What can hang from each mark:
P: C
H: X
S: U
W: H P
C: S T
Y: T U
T: P W
N: F P

Known rows, with every way that one mark hangs from another:
[W H [P [C S T]]]: [ 1.026  2.921  0.897 -0.897  1.782 -0.232  3.491  1.998  1.412  1.878
 -0.707  1.852  0.752 -0.726  2.470  1.766]
[C S]: [-4.241 -0.018 -0.789  2.405 -0.167 -2.269  1.778 -1.858  0.841  2.155
  2.101 -1.964 -1.366  1.407  3.430  1.186]
[W P]: [-3.865 -2.122 -1.959  0.393 -0.308  1.318  2.486 -0.423  1.352 -0.765
 -2.278 -2.395 -0.394  3.793 -1.426 -1.192]
[Y U]: [-3.215 -0.278 -0.587  2.654  2.471 -0.009 -0.631 -2.234  0.495 -1.877
 -0.460 -2.005 -0.844  2.381 -2.454 -3.078]
[Y [T [W P]] U]: [ 0.510  1.445 -1.873 -0.562  0.253  2.381 -4.691  0.403  0.894 -0.891
 -2.950 -1.220  1.540 -1.274 -3.568 -2.429]
[W [H X] [P [C [S U] T]]]: [ 4.936  0.932  2.077 -5.014  3.320  0.702  3.519  2.091 -0.371 -0.136
  0.102 -0.501  0.728  1.082  2.436 -2.512]
[H X]: [-1.774 -3.838  0.517  1.104  1.028 -2.830  2.810 -0.977 -3.128 -2.379
 -1.579 -3.228  1.768  4.342  1.416 -2.500]
[N F [P [C S T]]]: [ 5.229 -5.747 -4.980  4.711  2.904 -0.320  4.496 -2.175  4.237 -0.211
 -1.071 -4.908 -1.123  2.128 -0.203 -1.430]
[N F [P C]]: [ 0.987 -8.759 -4.592  4.734  0.574  0.790  7.299 -3.662  2.254 -4.952
 -4.877 -6.137 -0.547  4.629 -3.229 -0.925]
[C [S U] [T P W]]: [ 0.097  0.882  0.235 -0.765 -0.733  0.983 -4.889  0.463  1.167  3.573
  4.847  2.205 -3.071 -1.898 -1.000 -0.657]
[C [S U] [T [W P]]]: [ 1.801  0.856  0.634 -2.419  1.183  2.287 -3.137  0.712  2.089  4.211
  3.305  0.052 -1.922 -1.644 -0.751 -0.367]
[C [S U] [T W]]: [ 0.403  0.932  2.442 -0.922  1.562 -0.577 -2.958 -0.114 -0.110  4.455
  4.158  0.430 -1.849 -3.155 -0.114  0.684]
[T P [W H]]: [-6.884  0.113  1.573  1.897 -3.810  0.374 -1.252 -0.768 -2.012 -1.608
 -2.271  4.989  1.088  1.258 -3.087  4.857]
[Y [T [W [H X]]] U]: [ 0.839  2.665  2.150 -1.190  2.080 -1.239 -4.041 -0.078 -3.396 -1.813
 -3.433  0.605  3.963 -1.255 -1.718 -1.504]
[C [S U] [T [W H]]]: [-0.690  3.197  4.480 -1.929  2.300 -0.714 -2.655  0.081 -0.916  4.747
  3.032  3.053 -1.153 -3.515 -0.363  2.348]
[C T]: [-1.715 -0.319  0.960  1.974  3.010 -3.489 -0.034  0.927 -0.883  2.678
 -0.020 -0.147 -0.263 -0.622 -0.760 -1.656]
[N F]: [-1.856 -4.553 -3.496  2.205 -0.691 -1.475  3.277 -3.219  1.315 -3.328
 -3.696 -4.861 -1.507  3.348 -2.486  0.420]
[Y [T P W]]: [-3.645 -0.297 -1.337  0.504 -4.143 -1.103 -3.248  0.904 -1.831 -0.180
 -2.328  0.997  0.924 -1.825 -1.659  0.322]

Rows:
[ 4.846  3.604  0.037 -2.296  0.746  1.588 -1.846  1.156 -0.567 -2.027
 -2.433 -0.100  3.795 -1.354  1.330 -0.544] : [Y [T [W [H X] [P [C S]]]] U]
[-0.579  1.723 -2.244  2.395  0.538 -1.964 -2.797  0.950  2.468  4.269
  4.235  1.412 -2.419  0.231  2.367 -2.012] : [C S [T P]]
[ 1.921  1.848  2.411 -2.559  0.691  0.264 -4.441  0.898 -1.087  2.446
  3.668  3.607 -0.729 -0.387  0.250 -0.771] : [C [S U] [T P [W [H X]]]]
[-0.789  0.420 -1.740 -2.935 -2.681 -0.843  0.834  0.847  0.050 -0.426
  0.938 -2.261 -2.683 -2.367  1.636 -3.488] : [Y [T [P [C [S U]]]]]
[-0.083  1.107 -0.992 -1.498  1.261 -0.068 -3.094  0.441  2.441  3.942
  5.369  0.447 -4.837 -0.439  0.237 -4.478] : [C [S U] [T P]]
[-0.481 -0.808  2.530 -1.678 -3.777  1.169  1.517 -0.165 -2.998 -3.729
  0.545  2.524  0.845  0.907  1.127  3.067] : [T [P [C [S U]]] [W [H X]]]
[ 0.245  1.148  1.140 -1.504  3.501 -1.578 -1.221 -0.080  1.237  4.892
  4.598 -1.418 -3.651 -1.668  1.086 -3.261] : [C [S U] T]
[ 1.438  2.410 -2.322  1.151 -2.924  0.913 -3.927  0.556  0.627 -1.864
  0.368  0.479  0.563 -3.092  0.070 -0.610] : [Y [T [P [C S]] W] U]
[ 4.583  1.444  1.008 -1.863  2.612 -0.750  3.774  2.474 -0.385  0.077
 -0.869  0.386  2.716  1.523  4.145 -0.554] : [W [H X] [P [C S T]]]
[ 3.854  0.530  4.850 -2.370  1.583 -1.555  1.873  1.169 -3.525  0.037
  1.535  1.172  1.551 -2.906  2.338  1.953] : [P [C [S U] [T [W [H X]]]]]
[-0.786 -2.013  0.539 -1.553 -3.055  3.548  2.682 -0.492  0.240 -1.668
  0.027 -1.462 -0.469 -0.315 -0.401  3.342] : [T [W [P [C [S U]]]]]
[ 2.231  1.903  0.693 -0.801 -1.159  0.169 -2.793  1.309 -3.129 -4.935
 -3.361  2.085  3.468 -1.256 -1.609 -1.609] : [Y [T [P C] [W [H X]]] U]
[-3.052 -1.217 -2.293  2.607 -3.845 -0.537  3.167 -0.323  0.801 -1.857
  1.483 -0.390 -1.681  1.475  2.834  0.914] : [T [P [C S]]]
[-0.443  1.396 -1.076  2.979 -1.558 -0.924 -4.548  1.034  1.221  3.892
  3.601  3.249 -0.679 -1.419  1.251  1.917] : [C S [T P W]]
[-1.708 -0.962  0.588 -1.894  1.574  0.314  3.164  0.049 -1.189 -2.044
 -3.949 -0.484  2.594  5.459 -0.047 -1.364] : [W [H X] P]
[-1.826  0.663  2.819 -2.696 -2.110  3.229  3.012 -0.291 -0.533 -1.240
 -1.210  1.430  0.430 -0.722 -0.610  5.165] : [T [W H [P [C [S U]]]]]
[-3.894  1.059  1.487  2.267 -5.121  0.208  1.631 -0.185 -1.379 -1.965
 -0.237  4.601  1.097 -0.601  1.281  7.195] : [T [P [C S]] [W H]]
[ 2.082  1.071 -1.316 -0.660 -0.569  2.190 -1.784  1.005  0.004 -2.902
 -3.496 -1.523  2.098 -2.435 -2.700 -1.237] : [Y [T [W [P C]]] U]
[ 4.522 -3.788 -2.083  4.413  2.035  0.396  3.368 -1.977  2.502 -0.325
 -2.449 -1.139  0.934  0.598 -1.340  3.170] : [N F [P [C S [T [W H]]]]]
